Each row was made from one path, in order. Every step used is in the known rows, and no mark comes twice. Write each row's path.
Known rows:
fazuv/koba/dozut/biget/punup: [-249 -268 -228 280 -41 -190 125 -84 50 -155 246 50 -213 -317 -19 398 -334 43 347 92 -305 -95 -356 -190 111 -173 -488 -42 124 -122 173 445 73 -4 284 -77 -128 176 -112 -569 88]
geras/dugup: [7 97 57 -203 169 -69 -30 42 226 45 -501 132 -169 159 102 -205 124 154 19 13 463 -3 66 53 49 -63 30 -354 -47 -124 -154 78 69 -35 -275 355 344 -81 -102 148 82]
kifu/pepi/fazuv/koba: [127 -177 -272 20 184 -385 182 145 62 235 -91 207 -237 -61 129 10 -306 -87 7 240 -102 58 193 -29 165 115 63 -107 -133 -158 -69 242 -313 -23 -28 144 -94 39 -151 -271 102]
koba/dozut/biget/kifu/pepi: [-209 -413 -207 203 95 42 81 107 134 -119 255 -150 -76 57 31 243 -390 -82 189 148 -301 -446 -93 -83 38 17 -197 25 -141 -115 222 429 -221 125 309 -238 -88 405 -24 -539 -35]
pepi/kifu/biget: [-212 -156 23 -49 -31 -25 -118 -21 -12 138 -88 60 -29 -92 253 185 -175 -116 216 234 -225 -256 73 73 280 12 -94 -82 -122 -31 240 407 -182 -175 120 -118 15 372 -53 -340 -77]
pepi/fazuv: [179 -148 -55 -162 229 -51 7 141 160 52 -241 75 -154 30 15 -268 62 -234 21 5 70 -6 95 150 151 -32 218 -263 -89 -155 63 26 -302 -170 -191 155 -76 -117 -105 -29 157]
koba/fazuv/geras: [-67 -278 90 -295 120 -45 36 3 115 417 -305 -112 -209 212 62 -273 45 157 -15 103 289 -60 138 -119 115 -218 491 -215 -195 199 -26 12 -70 -147 -119 177 37 -296 -119 313 226]
punup/biget/kifu/pepi/fazuv/koba: [39 -190 -346 133 128 -370 164 246 88 117 65 157 -250 -214 90 134 -352 -193 140 298 -293 -2 75 0 154 128 -146 -109 -75 -129 7 490 -334 -25 212 35 -219 156 8 -440 29]
pepi/fazuv/geras: [137 -243 -90 -266 278 -201 -10 78 324 154 -449 -19 -246 161 25 -399 150 -145 99 130 157 14 152 72 66 -65 375 -355 -143 137 -49 -100 -205 -121 -299 305 20 -160 -202 230 217]
dozut/biget/kifu/pepi/fazuv/koba/kigef/siliz/vabe: [36 -331 -133 225 -165 10 201 269 -446 68 98 -277 104 -67 -295 408 -19 -438 -258 26 -204 -51 310 201 -131 195 -149 390 86 36 -131 -30 -302 104 421 -48 -113 -175 220 31 230]
punup/biget: [-221 174 -19 -162 -129 -52 -100 38 4 2 54 178 0 -126 352 -1 -52 -53 180 -12 -70 -168 -217 37 316 -70 -171 -152 89 -59 230 296 9 -175 12 46 2 69 111 -48 13]
dozut/koba/fazuv/geras/dugup: [156 -257 -84 -73 334 -84 72 129 378 248 -531 -47 -378 242 9 -219 12 257 21 274 397 114 106 -16 -31 -120 450 -392 -217 157 -385 71 -97 41 -36 281 207 -284 -74 217 324]
fazuv/koba/kigef/siliz: [-58 38 267 -82 -198 -85 148 32 -157 308 -214 -81 -26 -122 -24 352 94 21 -229 -176 145 64 304 158 93 68 -28 404 200 -27 -128 -108 136 -14 -144 272 84 -454 29 304 84]
biget/dozut/koba/fazuv/geras/dugup: [134 -337 -177 60 349 -126 48 169 353 71 -476 -137 -481 144 -109 -225 3 151 56 284 265 98 66 -73 -97 -181 290 -357 -205 143 -432 164 -73 82 21 207 154 -228 -111 20 344]
kigef/koba/dozut/biget: [-168 -181 -114 98 44 -47 57 -97 71 -128 331 228 -277 36 112 271 -321 142 320 8 -348 -98 -446 -121 228 42 -18 155 85 -266 61 54 -226 -103 161 -180 -99 114 -26 -291 374]
vize/gisoto/siliz/kigef/koba/fazuv/geras: [168 -74 271 -155 32 -137 -35 -93 -148 231 102 -80 -190 184 51 -269 181 239 -36 100 371 99 135 -119 -71 -98 551 -36 -172 208 -208 -396 -88 -25 -92 -146 -214 -46 186 352 199]
punup/biget/kifu/pepi/fazuv/geras: [96 -383 -214 -47 300 -235 -18 208 376 14 -231 -98 -230 54 78 -223 -103 -276 240 302 -113 -220 129 39 97 10 238 -313 -203 207 52 228 -320 1 35 69 -157 195 -21 -110 112]
memorag/damef/misoz: [117 348 -239 -241 -168 -51 247 -89 500 9 -134 257 188 -22 36 -144 58 240 -110 -80 27 54 -289 -137 211 203 90 -309 311 -19 540 115 149 -131 -154 115 347 -134 -108 -3 -205]
dozut/koba/kigef/siliz/gisoto/vize/memorag: [193 189 244 137 46 356 -487 -284 -197 -31 17 -238 554 46 -230 -39 193 -56 -384 -279 45 174 294 216 -430 -36 -82 139 150 367 -365 -611 23 376 81 -73 176 34 202 516 -374]
pepi/fazuv/koba/kigef/siliz/memorag: [225 159 99 -29 143 110 21 65 -98 288 -244 -16 111 93 -326 -104 176 -122 -374 -256 -69 125 451 291 -13 65 86 313 109 245 -214 -274 31 -51 -121 354 77 -395 9 448 79]
koba/dozut: [-310 -242 53 -113 75 48 107 -90 30 46 69 41 -215 96 -59 -29 -49 -62 29 -122 257 14 -28 18 126 -108 -176 -22 58 -229 177 99 119 -87 0 243 103 -54 -174 -33 80]
siliz/kigef/lebuguv: [-82 201 276 -310 -204 67 367 -6 -124 -271 -183 150 34 -85 194 76 119 163 -19 23 202 132 -88 2 118 45 256 220 4 -407 96 -202 216 -197 -219 -129 -61 -347 46 442 176]
gisoto/siliz/kigef: [132 291 116 -294 -219 38 104 -117 -235 -184 168 -157 99 -101 146 -255 347 75 -173 -12 420 -24 184 226 -65 -116 -50 -83 58 -180 192 -225 115 -77 -199 -36 -54 -62 180 241 -196]
damef/misoz: [-24 113 -48 -327 -123 -83 212 -58 265 81 -168 103 6 94 97 -153 102 132 -3 18 58 -2 -273 -50 262 84 18 -220 309 -105 429 29 121 -182 -185 61 369 -227 -111 68 -166]
vize/gisoto/siliz: [28 226 178 1 -115 -30 -285 -95 -323 8 316 -159 273 101 39 -267 374 -89 -95 -94 490 10 194 18 -342 -116 -210 -15 27 233 -101 -377 194 122 -433 54 -29 288 111 136 -383]
kifu/pepi/fazuv/koba/dozut/biget: [-61 -471 -432 248 253 -222 144 -20 29 -44 329 131 -338 -109 22 318 -534 -44 273 150 -400 -52 -141 -31 216 71 -43 22 6 -99 -38 339 -338 -9 239 -57 -195 257 -189 -557 304]
pepi/kifu: [-166 -60 -10 -181 -63 -39 -83 67 98 149 -225 -86 71 -75 -31 62 107 -117 -110 172 40 -4 -39 163 81 -184 -163 -254 -122 -125 149 310 -196 -156 63 -13 120 76 -140 -105 -132]
memorag/vize/gisoto/siliz/vabe: [-29 270 66 51 -351 96 -322 23 -726 2 396 -268 553 178 -125 -309 499 -378 -288 -110 399 121 238 27 -507 41 -264 70 41 274 -122 -575 248 179 -74 75 67 229 227 335 -427]
dozut/biget: [-107 2 -175 -56 -43 26 -57 -48 25 -21 67 77 0 5 224 119 -118 134 202 -28 -265 -223 -311 -16 169 -69 -18 -90 31 -66 94 132 -188 -116 -92 -90 33 29 -102 -167 168]
vize/memorag/damef: [96 492 -123 -48 0 80 -195 -178 249 81 -85 333 392 -53 -33 -199 67 221 -192 -395 109 34 48 -81 -129 74 -5 -300 99 85 249 -20 34 126 -155 121 184 78 -40 79 -146]
lebuguv/kigef: [96 192 215 -411 -84 53 295 -136 -17 -90 -224 76 54 105 49 60 35 138 100 6 188 85 -118 -5 160 -87 113 90 51 -167 197 0 70 -294 -34 -60 35 -442 -91 274 20]
punup/biget/dozut/koba/fazuv: [-8 -335 -229 275 39 117 98 258 9 56 231 -140 -276 -139 -9 87 -252 -18 7 212 -304 -29 -223 -102 91 -219 94 -14 -133 -55 -58 431 -245 -43 460 -297 -255 -229 128 -380 295]
dozut/koba: [42 7 -213 77 -55 93 151 147 255 83 -25 6 -16 104 178 32 -11 68 -37 164 -135 28 -252 28 -52 -22 -53 -80 -80 -198 7 59 -152 77 48 -12 115 -285 -19 -54 100]
dugup/geras: [-207 93 81 -405 132 -68 -58 -190 246 213 -500 127 -185 240 141 -117 163 52 133 119 201 -15 103 0 113 -18 171 -286 -86 10 -20 -13 -1 29 -378 374 315 -91 -105 200 -47]
gisoto/vize/memorag/damef: [141 561 -71 -27 -43 117 -413 -255 226 -56 -28 191 554 -12 -63 -187 63 170 -202 -297 75 -9 128 -65 -226 25 -5 -317 56 183 146 -148 86 179 -130 180 179 220 61 225 -418]
kigef/lebuguv: [-188 130 231 -224 -156 20 237 87 26 -117 -274 190 86 44 197 71 24 52 74 94 117 38 -125 -164 90 20 194 287 -10 -292 52 -127 209 -189 -308 38 34 -316 -36 385 126]
biget/dozut: [-182 -49 -94 5 -40 -58 -56 85 -2 -217 -76 -87 -206 -57 -64 -153 95 -147 39 -38 -84 -131 -124 -97 -8 -215 -364 -65 9 -178 73 204 76 -50 -117 17 78 -32 -175 -267 42]
lebuguv/kigef/siliz/memorag: [123 506 209 -230 72 258 37 32 -90 152 -290 61 326 287 -153 -188 354 -69 -172 -197 41 22 278 178 26 -16 93 381 83 212 5 -395 140 -204 -128 218 157 -498 72 531 -7]

Write each row's path:
[248 668 -140 49 -21 199 -219 -126 62 17 176 137 572 123 -199 -466 307 96 -370 -320 210 66 204 -32 -348 42 -79 -99 -2 425 65 -277 240 110 -307 249 105 230 53 251 -353]
vize/gisoto/siliz/memorag/damef
[-230 -160 -76 129 -17 -61 -100 35 -83 -222 32 9 -274 -103 136 -29 -129 -174 282 42 -316 -322 -25 -140 156 -69 -325 46 -11 -98 144 327 54 -76 -31 -91 -11 235 -123 -490 57]
kifu/biget/dozut
[-199 -100 118 118 -112 -57 -34 -38 40 -79 -34 80 -48 -182 299 132 -191 -46 377 106 -171 -398 -74 -193 233 -90 -301 -65 -32 -56 379 375 144 -60 78 -87 -65 293 29 -415 -87]
kifu/biget/punup
[172 572 -53 -5 -1 262 -437 -316 116 -64 2 166 659 -16 -126 -301 144 122 -336 -356 146 118 150 -65 -318 34 -41 -251 70 293 19 -298 78 227 -82 101 207 287 45 288 -429]
siliz/gisoto/vize/memorag/damef
[-85 276 242 38 -79 51 -537 -98 -315 138 164 -12 320 157 39 -207 294 -6 -7 -352 217 147 -36 -62 -235 123 25 -185 -63 262 -195 -381 329 192 -319 27 87 388 -92 56 -432]
memorag/vize/gisoto
[-101 -173 -22 210 -79 -81 141 -123 42 -379 323 79 -241 -276 44 338 -248 122 354 34 -308 -150 -464 -139 179 -111 -272 6 92 -290 257 226 -27 -26 362 -359 -252 213 82 -480 230]
siliz/kigef/koba/dozut/biget/punup
[-331 -194 -110 -40 27 -189 245 -91 -33 199 128 160 -330 -28 -72 141 -185 34 24 -7 163 221 -4 -44 115 -33 -324 53 114 -260 38 203 128 -66 60 335 93 -122 -226 -120 96]
fazuv/koba/dozut
[42 -169 231 -16 -213 136 439 15 85 -237 -162 -47 36 -74 -18 398 -202 188 -120 89 -60 184 -206 -41 -44 72 255 440 29 -243 -108 -60 198 6 -37 -142 -36 -492 -15 462 214]
dozut/koba/kigef/lebuguv
[-5 502 261 122 22 193 -629 -16 -383 239 110 -23 503 279 -123 -320 479 -119 -153 -465 128 148 203 53 -312 164 41 46 -29 503 -310 -642 392 214 -328 148 130 284 9 255 -444]
kigef/siliz/memorag/vize/gisoto
[193 400 320 -105 -206 -115 -26 -120 -255 -145 336 161 -21 52 200 -126 245 201 -42 -38 238 91 -89 -12 -69 90 85 124 9 -268 -23 -505 -36 0 -149 -304 -182 123 331 184 19]
vize/gisoto/siliz/kigef/koba
[86 -182 85 162 69 159 54 100 -232 75 -13 -170 123 -234 -162 134 -4 -334 -287 -88 -21 126 315 201 -36 148 -109 369 91 235 -277 -66 -162 123 262 -120 -131 59 138 11 31]
punup/biget/kifu/pepi/fazuv/koba/kigef/siliz/gisoto
[107 -278 -432 181 175 -335 181 201 101 107 67 105 -249 -150 23 203 -393 -94 148 282 -404 -35 31 -25 72 129 -64 -76 -104 -139 -62 404 -433 7 166 -31 -202 137 -97 -505 103]
dozut/biget/kifu/pepi/fazuv/koba
[-257 3 -173 84 -92 -117 -131 114 -38 -317 110 -3 -223 -247 81 -44 -30 -229 199 5 -277 -177 -258 -62 157 -191 -466 -80 103 -94 132 416 64 -93 76 -79 -62 133 -6 -392 58]
punup/biget/dozut
[294 478 -153 137 -39 330 68 32 315 103 -116 85 430 39 -236 -59 124 132 -462 -315 -120 69 166 104 -151 163 113 166 48 267 38 -144 102 116 -15 257 154 -287 67 313 -8]
dozut/koba/kigef/siliz/memorag/damef
[-89 -68 289 -160 -261 -100 444 -78 -110 -81 -208 98 -41 -163 -26 418 -235 251 -116 27 60 270 -55 -116 50 92 143 465 111 -251 -118 5 317 -104 -173 38 -6 -450 -109 497 145]
fazuv/koba/kigef/lebuguv
[-125 -62 196 -124 -13 -28 236 -138 -11 -118 222 222 -371 56 27 60 -72 133 59 -84 143 110 -185 5 218 61 12 126 60 -511 160 -123 -19 -116 164 -73 -76 -59 68 6 301]
siliz/kigef/koba/dozut
[104 -483 -214 173 381 -156 -22 170 322 72 -434 -160 -499 21 -91 -39 -133 54 171 470 40 39 127 -11 -10 -136 248 -355 -261 222 -389 383 -198 44 225 45 72 57 -91 -230 293]
pepi/kifu/biget/dozut/koba/fazuv/geras/dugup
[-148 -334 -138 243 68 -28 101 117 180 -141 310 -1 -154 94 82 292 -460 -11 249 208 -411 -429 -208 -177 73 109 -114 152 -150 -237 187 329 -316 112 366 -357 -159 414 80 -541 84]
kigef/koba/dozut/biget/kifu/pepi
[199 -510 -133 128 32 -163 273 -34 12 -17 74 -160 -238 -239 -233 426 -493 78 -78 31 -322 3 48 112 27 97 -2 71 23 -56 -87 417 -238 80 231 -119 -181 -7 -125 -192 102]
dozut/biget/kifu/pepi/fazuv/koba/kigef
[233 -181 -79 -214 450 -256 -38 102 444 66 -717 60 -388 199 -24 -405 158 -1 125 175 452 100 217 116 14 -37 362 -537 -144 121 -324 -26 -116 -28 -332 477 227 -98 -187 235 252]
pepi/fazuv/geras/dugup
[100 -426 -31 256 -105 119 179 -66 36 -243 93 -264 -232 -170 -113 327 -323 68 -59 -8 -367 -67 -131 70 -31 -4 -152 184 43 -60 -48 293 27 148 234 -220 -23 -125 -79 -170 147]
kifu/biget/dozut/koba/kigef
[-3 -520 -219 336 90 120 74 238 3 122 157 -226 -287 -146 -77 203 -315 -60 20 350 -401 -67 -76 -67 79 -180 126 7 -247 -37 -45 522 -363 -52 552 -401 -249 -47 39 -553 231]
pepi/kifu/biget/dozut/koba/fazuv
[61 -272 -70 63 44 208 181 183 63 339 53 -92 -123 96 60 27 -165 167 -137 159 -16 14 -88 -51 77 -161 364 -43 -209 -104 -36 187 -267 -52 260 -141 -107 -404 75 -54 257]
dozut/koba/fazuv
[-14 -571 -223 154 176 -74 33 142 196 215 -114 -258 -354 2 -42 19 -181 -27 124 447 -265 -49 30 -96 30 -181 286 -133 -281 245 -127 337 -290 -20 331 -164 -133 -47 -78 -246 270]
pepi/kifu/biget/dozut/koba/fazuv/geras
[-310 -292 -206 112 -12 149 88 73 116 -136 228 -162 -164 -48 -194 241 -106 -51 236 -16 -249 -176 -296 28 -75 -80 -391 -11 83 -177 201 377 -106 -27 257 -93 -53 56 -52 -382 22]
koba/dozut/biget/kifu
[-235 -296 -122 234 -16 -34 44 -76 94 -258 211 -32 -136 -230 -7 287 -243 -7 340 16 -247 -227 -370 -158 123 -221 -393 -83 89 -97 264 378 63 -7 241 -132 -118 220 -85 -514 86]
koba/dozut/biget/punup
[170 330 326 -310 -149 -99 273 -73 80 -99 -110 351 -102 180 185 112 -82 253 195 111 -36 90 -329 -187 230 81 253 288 26 -397 130 -194 -120 -279 45 -244 -74 -361 114 242 235]
lebuguv/kigef/koba
[-32 312 280 -122 -95 316 -423 -82 -202 -10 -121 -234 482 157 42 -181 380 -250 -261 -39 247 -11 312 100 -174 -97 -63 179 -8 230 -276 -581 98 47 -163 203 190 67 157 493 -411]
kigef/siliz/gisoto/vize
[170 413 212 -107 -207 61 -237 -175 -463 -184 380 -214 292 -74 58 -295 460 36 -162 -197 440 144 185 191 -283 27 -11 -117 31 86 -38 -490 316 125 -253 -119 -114 273 187 210 -466]
memorag/vize/gisoto/siliz/kigef
[234 218 8 198 73 120 -245 201 -69 162 -54 -213 347 42 -308 -129 23 -239 -207 -125 -332 30 442 131 -216 308 150 258 -24 339 -201 -222 198 179 105 196 -31 68 56 139 -476]
biget/kifu/pepi/fazuv/koba/kigef/siliz/memorag/vize
[27 278 342 -157 -232 27 178 -70 -364 -359 135 4 200 -95 102 -8 295 76 -67 11 404 212 57 15 -177 32 142 290 32 -152 -66 -455 323 -41 -340 -205 -187 -74 183 455 -64]
vize/gisoto/siliz/kigef/lebuguv
[-204 -126 -90 73 -41 -17 -5 204 127 -67 120 -65 44 -22 237 109 -276 -155 152 185 -216 -471 -40 -57 125 19 -224 -64 -144 -76 309 508 -149 77 255 -187 -76 379 155 -384 -175]
punup/biget/kifu/pepi
[-41 -289 -386 415 1 -1 26 208 167 -199 115 -135 -220 -167 34 225 -199 -190 164 379 -600 -88 -236 7 -39 -40 -337 3 -118 -113 -10 445 -242 94 365 -297 -61 124 -49 -648 93]
pepi/kifu/biget/dozut/koba
[118 -292 4 214 7 -105 160 193 -41 115 -44 -207 -100 -210 -142 513 -181 -159 -61 -11 -264 -114 284 187 56 173 29 394 99 38 -159 117 -223 80 140 -20 -194 -149 89 -133 142]
dozut/biget/kifu/pepi/fazuv/koba/kigef/siliz
[113 551 332 34 19 213 -475 -91 -416 128 83 -21 519 268 -190 -219 448 -77 -91 -419 136 247 164 50 -291 172 119 158 5 507 -292 -654 417 132 -229 38 57 127 16 337 -432]
lebuguv/kigef/siliz/memorag/vize/gisoto
[27 285 262 -254 -265 33 326 -8 -204 -371 -2 8 151 -128 171 -13 214 75 -49 136 314 113 58 19 -55 5 179 327 53 -308 73 -331 284 -153 -286 -118 -151 -252 187 491 -24]
gisoto/siliz/kigef/lebuguv
[22 4 45 413 -134 -82 -200 -172 -210 -459 649 -83 29 -303 -47 217 -81 21 346 -27 -218 -25 -340 -163 -145 -12 -278 50 108 32 53 -106 220 183 274 -421 -374 579 191 -473 -195]
memorag/vize/gisoto/siliz/kigef/koba/dozut/biget/punup
[-243 -274 -199 52 82 47 37 -117 14 -99 259 50 -181 -5 37 216 -242 50 242 -64 -206 -125 -297 -3 180 -72 -125 -6 101 -114 98 183 -109 -89 94 -30 -17 101 -159 -286 234]
koba/dozut/biget
[-44 4 258 22 -29 -55 59 -192 -232 -181 501 104 -230 57 -62 -8 77 64 17 -116 315 191 -65 16 -38 51 -82 173 80 -276 1 -358 79 27 52 -146 -188 195 169 10 95]
vize/gisoto/siliz/kigef/koba/dozut
[170 418 -210 -171 -52 -40 63 -212 430 38 -98 308 312 -41 -74 -204 67 270 -142 -241 4 114 -205 -108 68 219 56 -356 404 99 505 -13 129 16 -125 31 374 -45 -65 33 -279]
vize/memorag/damef/misoz
[-5 434 197 64 26 183 -595 -122 -341 173 163 4 451 290 -129 -402 355 -11 -150 -438 113 167 55 -3 -319 117 12 -127 -78 444 -254 -507 390 207 -303 100 157 375 -92 220 -481]
siliz/memorag/vize/gisoto
[54 378 278 171 -56 87 -483 -129 -471 283 156 -72 409 130 -261 -85 293 12 -272 -496 80 314 246 77 -338 218 -7 175 66 520 -443 -546 459 273 -236 169 97 187 -38 317 -431]
fazuv/koba/kigef/siliz/memorag/vize/gisoto
[51 279 315 -231 -6 340 92 -57 -273 69 -259 -23 325 86 -21 -106 395 -162 -217 -166 345 228 178 95 -21 -4 40 407 119 138 -155 -500 42 -123 -61 -46 110 -344 20 401 47]
lebuguv/kigef/siliz/gisoto
